Each row comes from the steps of one walk. Every step used is in the known rows, and no mark comes twice. Write the walk behind each row, first mark first.
Known rows
nulu-rivo: [  0   5  -9   5  -6  17  12   9   3   1  -3   1   4 -12 -11   6   0   9
  15   0  20   6   1  -4  11  39   0  -5  -4]
mokos-radopo: [ -1   1   3   4  -8  14  13  14  -2  -2  13  -4  10  26  -8   2  -6  -5
  -7  17 -12   9   1  -6  -6  -3  23  -7  -7]
nagom-radopo-nulu-fala: [  3   1 -20  -3   4  20  23  21  -9   4  -2   7 -11  74   7  -5 -41  -2
 -18  12 -23  10  18 -13   8 -14 -16  -1 -11]
zifimok-nulu-fala-radopo-riso: [  5  17 -10 -31  14   4  12   6  -4 -25 -10  -1 -19  45   7  -7 -22   7
 -10   4  -5  20   6   3  31  -5 -27   1   1]
nagom-gulim-radopo-fala-nulu-rivo: [ 31   0 -17   1  17   2  35  22   7 -18  -8  -7   6  67  -4   3 -31  -3
  -3   3 -20  -7 -10 -15  30 -17 -18  -9   5]
zifimok-nulu-radopo: [  0   9  -5 -34   8   2  18  21 -12  -8 -10  -1 -13  36  -8   1  -9  19
 -14   5  -2  13  37   2  20   4 -58  -2 -15]
radopo-riso-nase: [  6  10 -49  -6  22 -18  23 -39   0 -19  12  -1  -2  -4   9   2  26  14
  -9 -15  29   9 -14  -8  12 -32  -4 -10   7]
gulim-radopo-nulu: [  7  17 -18  -4  20   7  27 -16  -4  14   2   5  -7  45  12   0 -14 -26
  -7  10  -7  -3  21 -22  25 -37 -44  -1   0]
zifimok-nulu-radopo-nagom-gulim: [ 13  12 -12 -37   3   2  19   8  -7 -18  -2   0  -2  68  -4  -3 -12  52
 -14   5 -15  18  53   2  22 -37 -72 -20 -14]
beziz-radopo-nulu-zifimok: [-12   2  -6  11  12  23  19   4  -1  30 -15  21 -36  55   9  -1  -7  37
 -21  10   6   9  34  26  40  -4  43   2  -7]
radopo-nulu: [ -4  18 -18  -4  13  17  13 -32  -5  12  -6   4 -15  36  12   6   7   4
 -11   7  -2  11  24 -10  14   5  -9  -7   0]
fala-radopo-nagom: [ 12  17   5 -11  -5  32 -26 -24   2 -10   2  14  -7  40  18   2  -7  22
   7   5  -3   6  41  -3   2 -25  37 -19   3]
fala-radopo-beziz: [  5   3  10 -11  15  23 -16   1   0 -16 -10  16   5  55  20   9  -6   2
  12   5   8   9   8   3   7   3  48  -2   6]
nase-riso-mokos-radopo: [  0 -13  -9   8   3   4  27 -11  -7 -25  12 -23   1 -20   2 -14   0 -31
  -2  15  29  -1  -9 -41   6 -13  28 -18   0]
zifimok-nulu-rivo-nenun: [  3  12   0 -25   7  13   8   9 -10 -11 -15  -5   2   2  -5   6 -13  -1
  14  12   8  20  20   7  24  23 -83  -3   1]
beziz-radopo-fala-nulu: [ -4   0  -5  11  12  28  15  18   2  -2 -18   9 -47  52  10   4 -24   9
 -15   2   3  -6  12  21  35   6  33   1   9]
radopo-fala-nulu-rivo: [  3  14 -15   0   8  27  26   5   1  -5 -18   0 -24  38   9  15 -14  -3
   0  -1  16  -1  13  -5  17  39  17 -11   9]
gulim-nagom-radopo-riso-mokos: [ 19  -8 -38   1  -8   8  19 -35  -4  -8  31  -3 -18  -9   3  -9 -20 -11
 -19  -3  -2 -11   1 -39   7 -90 -28  -3  -1]
beziz-radopo-fala: [ -4   0  -1  15   3  30  10  16   4  -9  -7   9 -34  33   3  -1 -16  28
 -14   4  13 -13  -4  22  38  -8  20   2   1]
zifimok-nulu-fala-radopo: [  2  11  -1 -26   8  14   8  23  -7 -14 -12   1 -11  44   7  -4 -30  -4
  -4   9  -9  15  11   2  25  14 -23   8  -1]
zifimok-nulu: [ -3   4   3 -25  11  -5   9 -13 -10 -14  -7  -4  -8  19   0  -1 -14   3
  -8   2   0  13  15  -1   8 -14 -51   5   0]
nase-riso-mokos: [  1 -13 -11   6   8  -6  18 -19  -6 -24   3 -20  -4 -35   7 -15   3 -28
   3   4  37  -6 -10 -37  11 -11  12 -14   5]
riso-nase: [  2  -2 -39   5  12   1  19 -11  -6   4  11   4  15  -8  13  10  15 -13
   5  -7  27  -1  -7 -11   1   5   5   6   5]
fala-radopo-nulu-zifimok: [  4  18   3  -9  11  33  -6 -15  -4  18 -18  17 -21  59  18   9  -1  14
  -9  14   0  13  38  -1  18  19  76  -4  -5]
nagom-radopo-nulu: [  3  -2 -10  -5   9  19  11  -7 -12   0  -4   5 -14  65   5   0 -32   1
 -20   9 -19   9  25 -17  -2 -29 -10  -3  -9]
nagom-gulim: [ 22 -11  -4   1   5 -12   4  11   6 -20  -1  -9  17  31 -10  -3  -6  23
  -6   0 -29   3 -20  -1   6 -14   0  -5   0]
beziz-radopo-fala-nulu-rivo: [ -4   2 -10  14  10  37  21  24   4  -1 -20  10 -45  47   5   7 -24  14
  -8   2  13  -3  12  19  41  26  33  -1   7]
nagom-radopo-nulu-rivo: [  3   1 -16  -3   5  30  19  -1  -9   0  -6   5 -10  57  -2   3 -33   7
 -11   9  -6  12  26 -20   5  -2 -10  -6 -12]
radopo-nagom-gulim: [ 21   4 -12  -4  -7   0   1 -21   8 -16  13   3  17  50   4  -6  -3  53
  -1  -2 -20   8  27   0   3 -64 -22 -29   2]
gulim-nagom-radopo: [ 13 -14 -19   0 -15  20   8  -7  -5   1  26   2  -9   4   1  -7 -29 -11
 -10   2 -24 -16   7 -25  -2 -70 -17  10  -9]

Which walk is each row?
[  4   6 -14 -17  12   3  17  39  -4  17 -20   4 -25  49   4  10  -8 -15
  -7   1 -18  11  46   2   5  44  14  -8  -2] : fala-nulu-radopo
[  5  -2 -11  16  -8  11  23  -7  -4   9  17  -8   8  -7  -2   4  -6 -33
  -7  15  24   3   0 -33   0   2   5 -13   7] : riso-mokos-radopo
[  6  13 -26 -23  20  -9  23  19  -2   2 -18   1 -33  50   3   7   1   0
 -16  -5 -13  17  40   2  13  19   8 -17   0] : fala-nulu-radopo-riso
[  1   8  -2  -1   9  11  26   9  -1  12 -20   8 -25  55  17  11 -14   7
 -14   0  10  -2  24   7  12  11  46  -8   4] : radopo-fala-nulu-zifimok
[ -3   1 -13   6  13   1   8  -5   6 -14  -4   6 -37  18  -4 -10  -1  36
 -18  -4   6   5  -5  24  36 -32  12  -4   2] : beziz-radopo-riso
[  2  11 -11  -4   2  -1  20 -10   2 -19  15  -8  -2  27 -10  -2   5  14
 -18   9  -6  17  -6  -6   4 -31  17 -18  -4] : mokos-radopo-riso
[  4  16 -36 -39  22 -10  33  -3 -12 -21  -2  -2 -14  34  -2   2   7  27
 -20  -4  16  19  28  -2  28 -15 -61  -8 -10] : zifimok-nulu-radopo-riso-nase
[  7   5 -14  18  -8  23  30  -9  -4   0  16  -9   2   5   2   7  -8 -24
 -12  16  34  -5  -5 -35   9  -1   4 -18   8] : riso-mokos-radopo-fala
[ 25 -13  -8  -3  22 -19  23  18   6 -20   3   1  33  72   1  -4 -20   6
   3   3 -21  -1 -17  -6  20 -59 -35  -4   3] : nagom-gulim-radopo-beziz
[ 15   4  -5   1 -14  15  14  -4   5 -15  23  -2  23  65  -5  -3  -8  39
  -8  15 -28  15  22  -7  -4 -54   5 -30  -5] : mokos-radopo-nagom-gulim
[ 29 -10  -7   1  12 -17  17  18   6 -16   4  -7  21  44  -8  -8 -22   0
  -4   4 -32  -7 -19 -12  18 -47 -30  -2   0] : nagom-gulim-radopo
[  3  11  -9  -3  12  16  18   0  -1  -5 -16  -1 -27  45  15  12 -14 -10
  -9  -2   3  -4  11  -3  10  13  17  -8  11] : radopo-fala-nulu
[  7   6 -17  14 -14  18  22 -25  -3   8  26  -2  11   8   7   2  -5 -11
  -5  14  26   7  27 -33  -2 -32  -9 -29   8] : riso-mokos-radopo-nagom
[  0   3 -15 -21  21   2  24  39  -5  11 -20  12 -12  76  14  14  -6  -8
   0  -1  -7  17  47   7   8  31   9 -10   1] : fala-nulu-radopo-beziz
[ -3   8  -4 -21   6   9  18  -6  -7 -14 -10  -4  -4  10  -8   4 -14  12
   4   2  16  17  16  -4  18  16 -51   1  -3] : zifimok-nulu-rivo
[  1  -7 -14   6  11  11  37 -11  -7 -27   2 -23 -14   7  11  -7  -9 -39
  -7  14  28  -2   0 -43  11  -3  37 -22   7] : nase-riso-mokos-radopo-fala-nulu
[  2  -5 -19   9   8  20  43  -6  -6 -27   0 -23 -12   0   6  -4  -9 -34
   0  14  39   1   0 -45  17  16  38 -25   6] : nase-riso-mokos-radopo-fala-nulu-rivo
[  1 -20   3  -7  11   4   9  20  -8 -16   0  11  15  71   7  -1 -36   6
  -2   2  -3   7   7  -3 -10 -47 -10  -1  -6] : nagom-radopo-beziz
[  5   2 -12  16  -2  18  41   2  -5  19   4  -2  -7  29   9  11 -14 -26
 -17  15  31   1  17 -27   9   8  39 -18   8] : riso-mokos-radopo-fala-nulu-zifimok
[  9  -7 -10 -10   9  -9   7  -5  -4 -27   4  -2 -12  37  -6  -9 -28  16
 -21  -4 -11   8  -1  -9  -4 -60 -10  -9  -7] : nagom-radopo-riso
[  2  18 -10 -38   1   8  17   1 -10 -10  -1   5 -11  52   1  -1  -9  41
 -11   4   0  17  64   2  18 -29 -72 -17 -14] : zifimok-nulu-radopo-nagom
[ -4  17 -21   3  -3  29  36  17  -3  12   9   0  -1  64   3   2  -9  -4
 -15  24 -19  19  13 -11  16  15  11 -10  -8] : mokos-radopo-nulu-fala
[ 13  13 -10  -5   1   1  16 -15   2   4  17  10   8  35  13  -8 -19  -2
   4   3  -2  -7  36 -14  11 -82 -54 -15   1] : gulim-radopo-nagom
[ -4  21 -31  -1   8  19  28   5  -1  17  -5   6 -13  49  15   0  -3   0
  -9   9  -8  12  16  -5  27  22 -15  -4  -2] : radopo-nulu-fala
[ 10  -5  -7  10  -2  15   2   2   9 -10   4  12 -12  56   1 -10 -15  59
  -8   2 -15   4  23  24  29 -56   1 -15   1] : beziz-radopo-nagom-gulim
[ 10  18 -11  -4 -11  29  -1  25   6   0   4  14  -2  46  18  -6 -18  13
   8   8 -10   7  22   4  18   2  21 -12   0] : nulu-fala-radopo-nagom
[ 11   0 -35   0  -9  40  22 -22  -7   9  20   4 -18  21   4   0 -24  -3
 -10   7 -14  -6  24 -33  13 -47 -21   4 -11] : gulim-nagom-radopo-nulu-rivo
[ -6  14 -10  -3  10  11  23 -19  -4  34 -11  14 -14  49  13   5   7  25
 -16   9   7  14  40   3  17   0  28  -7  -9] : radopo-nulu-zifimok
[ 33  -3 -38  -4  26 -29  32  -6   6 -27  12  -7  20  42  -3  -6  -5   7
 -10  -6 -14  -2 -27 -17  26 -66 -32  -8   4] : nagom-gulim-radopo-riso-nase
[  9 -17 -20  -3  -5  19  14  -7  -6  -3  25   9   2  31  12  -3 -28  -4
  -3   1 -12 -10   7 -19   0 -83 -22   8  -6] : gulim-nagom-radopo-beziz
[  9  -5 -25  -1  -8  27  23 -19  -8  23  19  10 -19  36  10  -3 -24   5
 -21   8 -19  -7  32 -23   9 -69   1   6 -15] : gulim-nagom-radopo-nulu-zifimok
[  2  -5 -13  13   2   9  29  -6  -5   4  17  -1  21  20   9   7  -4 -25
   0  14  35   9   0 -28   2 -11   0 -15  10] : riso-mokos-radopo-beziz
[  7   5 -17  15   0  22  34  -6  -5   5   8  -9  -8  21   8  11 -15 -39
 -13  14  26   0   7 -35   6  10  16 -18  14] : riso-mokos-radopo-fala-nulu
[ -6  -2  -1  12  11  24  21  27   2  13 -22  16 -45  61  11   4 -24  23
 -18   3   8  -4  21  29  37   4  56   1   3] : beziz-radopo-fala-nulu-zifimok
[  7  17 -17 -16 -12  16  11  19   0   6   7  12  -3  41   1   0   7  46
  -4   3   0   5  62   4  11 -18 -27 -29 -17] : nulu-radopo-nagom
[ 13  -9 -19   0  -9  26  25   1  -5  12  12   8 -25  41  13   0 -39  -3
 -20   3 -16 -17  24 -19   6 -64  18   5  -8] : gulim-nagom-radopo-fala-nulu-zifimok
[ -7  12  -5   2   0  23  31  -2  -5  26   4   7  -2  64   3   6   1  15
 -20  23  -7  20  32  -5   8  -2  46 -12 -14] : mokos-radopo-nulu-zifimok
[  7 -10   3  -4   6  14  22  26  -8   0 -15   8 -21  80   9   4 -50   3
 -22   4  -9  -2  24  -3  -3 -22  33  -4  -7] : nagom-radopo-fala-nulu-zifimok
[ 17   8 -22 -20   8   3  18  26   1   7 -12   6 -14  80   8   7 -10  19
  -8  -1 -30  16  63   1   7   2   0 -26  -1] : fala-nulu-radopo-nagom-gulim
[  1  10  -3   2   1  27  27  13  -2  -6   1  -5 -12  61   4  11 -18 -12
 -15  15 -10   6  11  -9   3   9  37 -13   2] : mokos-radopo-fala-nulu
[ 27   2 -19  -3  20  -7  25  -1   3  -8   0  -4  11  67  -1  -4 -17   2
 -11   8 -33   0  -2 -18  27 -45 -34  -6   0] : nagom-gulim-radopo-nulu
